Known rows, with every way that one mark hangs from another
rimenum[kopo vipib[nibal[gelak] tugi]]: [ -8.1  -7.7  -5.4  -8.9 -14.0  12.9  15.0  -5.0  -6.4  15.8 -13.2 -62.4
 -23.3  12.2  -4.9 -16.1  -7.9  29.3]
rimenum[vipib[nibal[gelak kopo] tugi]]: [ -2.8   9.7  -1.8 -13.9  -3.3  16.5  13.0   4.3 -19.6  34.4  12.2 -33.5
   7.4  16.4   5.7 -10.0 -17.6  21.5]
dokaz[tugi]: [  9.8  14.0 -16.8   4.9  18.1  20.7  13.6   9.9 -16.0   2.5 -13.7  16.9
  -1.8 -22.3  -0.3 -32.5  17.8 -11.9]
nibal[gelak[rimenum tugi] kopo lidu]: [  6.7  -1.8 -14.8 -15.5 -49.1 -39.0 -46.6 -23.1   6.5 -31.3  33.7  54.0
  32.3  20.2  18.6  13.2  -0.1  -5.9]
dokaz[tugi[gelak[rimenum[vipib]]]]: [-12.6   9.9 -18.3   3.3  45.5  19.0   8.0   6.9 -11.1  -4.9 -10.1  13.9
  -3.9 -25.1   2.4 -31.8  11.3 -21.9]
gelak[rimenum[kopo vipib[nibal]]]: [-21.5 -39.7  12.1   5.3   1.7  -8.4  -3.1  10.3   4.9   1.8  -6.4 -18.8
 -20.3  16.7   9.8 -10.8 -13.3  -9.5]
nibal[gelak kopo lidu]: [ 16.6   9.3  10.1   0.4 -29.8 -37.4 -30.3 -19.9  11.6  12.4  16.8  44.2
  26.8  13.2   9.6  14.0  16.5   1.6]
rimenum[vipib[nibal]]: [ -1.5 -10.4  12.4  12.4  17.4  14.1  26.1   9.4 -26.2  34.0 -12.5 -26.6
 -16.3   3.7   8.9   0.9  -2.5  27.0]
rimenum[kopo vipib]: [ -8.6 -21.9  16.5  -9.8   3.9  16.9  11.4  -8.1  -6.8   7.1 -38.8 -41.3
 -23.5  -0.8  -8.2   2.8  11.8  10.0]
nibal[gelak[rimenum]]: [ -4.7  15.8 -17.0  -9.5 -20.2 -17.6  -0.7  37.1  -5.8  -1.4  -9.0  36.9
 -11.1  10.4  -1.1   5.4  -9.9  -2.7]
rimenum[vipib]: [ -3.0   5.2  16.3  -9.4  18.6  26.9  22.0  13.4 -25.1  20.6 -31.9 -17.0
  -9.9  -1.8  -2.6  17.6   6.7   5.7]
dokaz[tugi[gelak[rimenum[kopo vipib]]]]: [-13.7   0.2 -19.2   5.3  40.0  14.1   5.4   0.1  -2.4  -9.8 -12.4   5.9
  -8.9 -25.0   1.4 -40.2  13.4 -20.5]
nibal[gelak]: [  5.0  26.1 -17.7  -7.2 -15.8  -8.4  10.9  25.7 -12.0   7.0 -19.4  26.9
 -11.6  -4.5 -12.7   8.2   2.2  13.8]
gilub[nibal[gelak[rimenum] kopo lidu]]: [ 36.9  -4.1  21.6  28.5  -7.1 -17.9 -24.7  -1.0  48.2  -5.2  15.9  56.1
  27.1  16.3  25.1  33.3   6.6 -16.2]
rimenum[kopo vipib[nibal tugi]]: [-10.0 -18.5   8.6  -5.9   1.9  21.8  13.6 -14.2  -5.5  13.4 -11.8 -69.6
 -16.6   4.5  -9.9 -13.8  -5.2  16.3]
gelak[rimenum]: [-13.0  -9.2  10.9  -5.8   6.7  -4.7  -5.7  23.5   4.1 -10.9  -1.5  23.3
  -1.1  -0.4  -6.9   6.4 -10.5 -39.9]
dokaz[tugi[gelak[rimenum[kopo]]]]: [-12.3   0.9 -19.9   7.5  39.0   7.9   3.4  -1.4   4.0 -16.3  -7.5  13.1
  -5.2 -31.2  -5.1 -42.5  13.5 -27.3]
gilub[nibal[gelak[tugi] kopo lidu]]: [ 44.6   4.4   5.8  17.8 -14.4  -6.0 -18.7 -18.7  32.1 -22.9  14.6  48.8
  26.9   2.0  17.7  34.6  12.9   4.6]
gilub[nibal[kopo lidu]]: [ 42.9  -8.1  43.3  33.4  16.4   0.4 -14.8 -20.9  44.2  -3.0  12.3  38.3
  32.0  -7.0  11.8  35.9  19.1 -21.9]
gilub[nibal[gelak]]: [ 37.3  15.9   3.5  23.7   7.1   7.9  12.9  24.7  24.1  -1.7 -14.5  37.7
  -0.9  -4.2   1.9  28.7   7.9   5.1]
gelak[rimenum[vipib] tugi]: [-17.4  -7.5 -16.5 -33.8 -13.0  18.4  -5.5   7.9 -27.8 -45.0  -1.7   6.7
  -0.8   3.1   4.8  15.1 -16.7 -10.5]

Rows
[ -1.6 -26.6   7.2  18.2 -12.8 -11.9   4.3 -13.1  -3.9  19.1 -20.4 -39.3
 -30.9  12.9  12.7  -3.1  15.3  40.9] -> rimenum[kopo vipib[nibal[gelak lidu]]]
[ -2.4 -16.7 -32.5  12.6 -25.5 -29.1   3.9   7.1 -10.9 -10.6  16.3   6.1
 -18.7   3.4   4.5 -22.8 -14.1  29.3] -> vipib[nibal[gelak[rimenum[kopo] tugi]]]
[-19.6   1.0  12.9 -25.8  19.0  35.3  11.2 -18.1  -0.1  -6.0 -27.1 -61.3
 -10.7 -12.2 -25.8   0.0   6.8  -7.2] -> rimenum[kopo vipib[tugi[gelak]]]
[ -3.8   0.0  13.9 -11.3  11.1  24.2  12.8  -5.4 -17.8  31.2  11.5 -41.5
  11.4   8.8   2.8  -7.1 -14.5   8.8] -> rimenum[vipib[nibal[kopo] tugi]]
[ -5.1 -17.7  19.9   2.4  -2.1  16.3   3.6 -25.2   0.6   9.2 -11.7 -65.4
 -12.5   6.4  -4.4  -0.1   7.1  13.7] -> rimenum[kopo vipib[nibal[lidu] tugi]]
[  0.3   4.7 -20.6  -9.2 -49.3 -25.1 -31.0  -9.0   1.7 -49.6  -2.8  33.5
  -5.1   8.8   6.9  25.9  13.8   3.5] -> nibal[gelak[rimenum[kopo] tugi] lidu]
[ -3.1   3.5  17.8  11.4  25.5  -5.3 -10.7 -42.2  16.4   7.0  48.0 -18.6
  36.0 -22.7 -15.6 -12.5  -2.6 -20.2] -> vipib[nibal[kopo lidu] tugi[gelak]]
[-20.5  31.6   6.6 -26.8  34.4  27.9   2.0   2.8   5.0 -23.1   5.4  -8.3
  17.9 -28.4 -38.4   5.2  -8.4 -49.2] -> vipib[tugi[gelak[rimenum]]]
[  4.2  25.0 -17.3  -2.3 -11.7   4.4  14.5  11.5 -10.1  12.5  17.4 -17.9
   1.4  -2.0 -15.4 -15.9 -18.7  14.4] -> vipib[nibal[gelak] tugi]
[-10.7   0.7 -15.7 -11.3 -23.0 -12.1  -0.7  29.5  -3.8  -0.2 -20.2  10.6
 -23.0  20.3   3.1   2.0  -7.7   6.9] -> nibal[gelak[rimenum[kopo vipib]]]
[ 33.2   8.8  19.6  32.3   1.7   3.1  -7.3  15.9  33.8  -7.5 -12.5  39.8
   1.7  14.5  23.8  51.2  12.2  -4.7] -> gilub[nibal[gelak[rimenum[vipib]] lidu]]
[ -9.8  22.1 -15.6 -20.7 -19.2   2.8   2.4  39.3 -11.4   3.9 -12.7  14.7
  -9.2  21.0   4.0  10.2 -15.7  -1.1] -> nibal[gelak[rimenum[vipib[tugi]]]]
[-21.5  22.5   7.3 -27.0  28.6  24.3  -0.4  -4.7  13.4 -26.9   2.8 -17.4
  14.0 -28.0 -39.8  -0.9  -8.3 -48.8] -> vipib[tugi[gelak[rimenum[kopo]]]]
[ -8.6   3.9   4.2   0.6  29.9  -0.5   4.1 -29.5   7.2   9.4  46.6 -25.0
  29.4 -24.4 -24.2 -33.3 -17.9 -14.2] -> vipib[nibal[kopo] tugi[gelak]]
[-11.0  -2.4  14.1 -27.0   0.9  36.9   9.6 -11.4  -4.3   0.3 -27.2 -59.6
 -11.8   2.6 -19.6   2.4   1.8  -3.5] -> rimenum[kopo vipib[tugi]]
[  0.5  -0.8 -11.9   2.3  -4.7   8.0  25.7  12.0 -36.8  21.4 -11.0 -17.8
 -19.1   8.6  13.1   1.8  -4.9  46.6] -> rimenum[vipib[nibal[gelak[tugi]]]]
[  8.8 -15.3 -11.2  20.0 -12.6 -37.5   3.2  -1.3  -4.6  33.0  27.1  13.4
   4.0   6.7   8.0 -31.6 -12.8  28.5] -> vipib[nibal[gelak kopo]]
[  6.2  -9.6 -17.0  22.9 -24.0 -31.1  -7.5  -1.1  -7.8 -10.5  20.4  21.1
  -8.3   4.5  16.1   2.7   1.2  27.3] -> vipib[nibal[gelak[rimenum tugi] lidu]]
[ 15.0 -14.7 -12.2  19.5 -27.1 -41.3 -12.2 -26.6  -6.5   4.1  36.1  19.4
  12.5   4.6  17.4 -11.9   2.4  32.4] -> vipib[nibal[gelak[tugi] kopo lidu]]
[-26.7   1.1   8.4  -0.1  50.8   5.0   5.9   6.6   1.5  -9.3  -9.7   6.2
  -3.9 -24.8 -13.9   7.6   1.6 -29.1] -> tugi[gelak[rimenum[vipib]]]
[  7.0  -3.2   9.5   1.5 -33.8 -46.3 -42.3  -8.6  18.7   1.4  24.5  52.6
  26.1  26.2  19.7  11.8   2.0 -15.1] -> nibal[gelak[rimenum] kopo lidu]
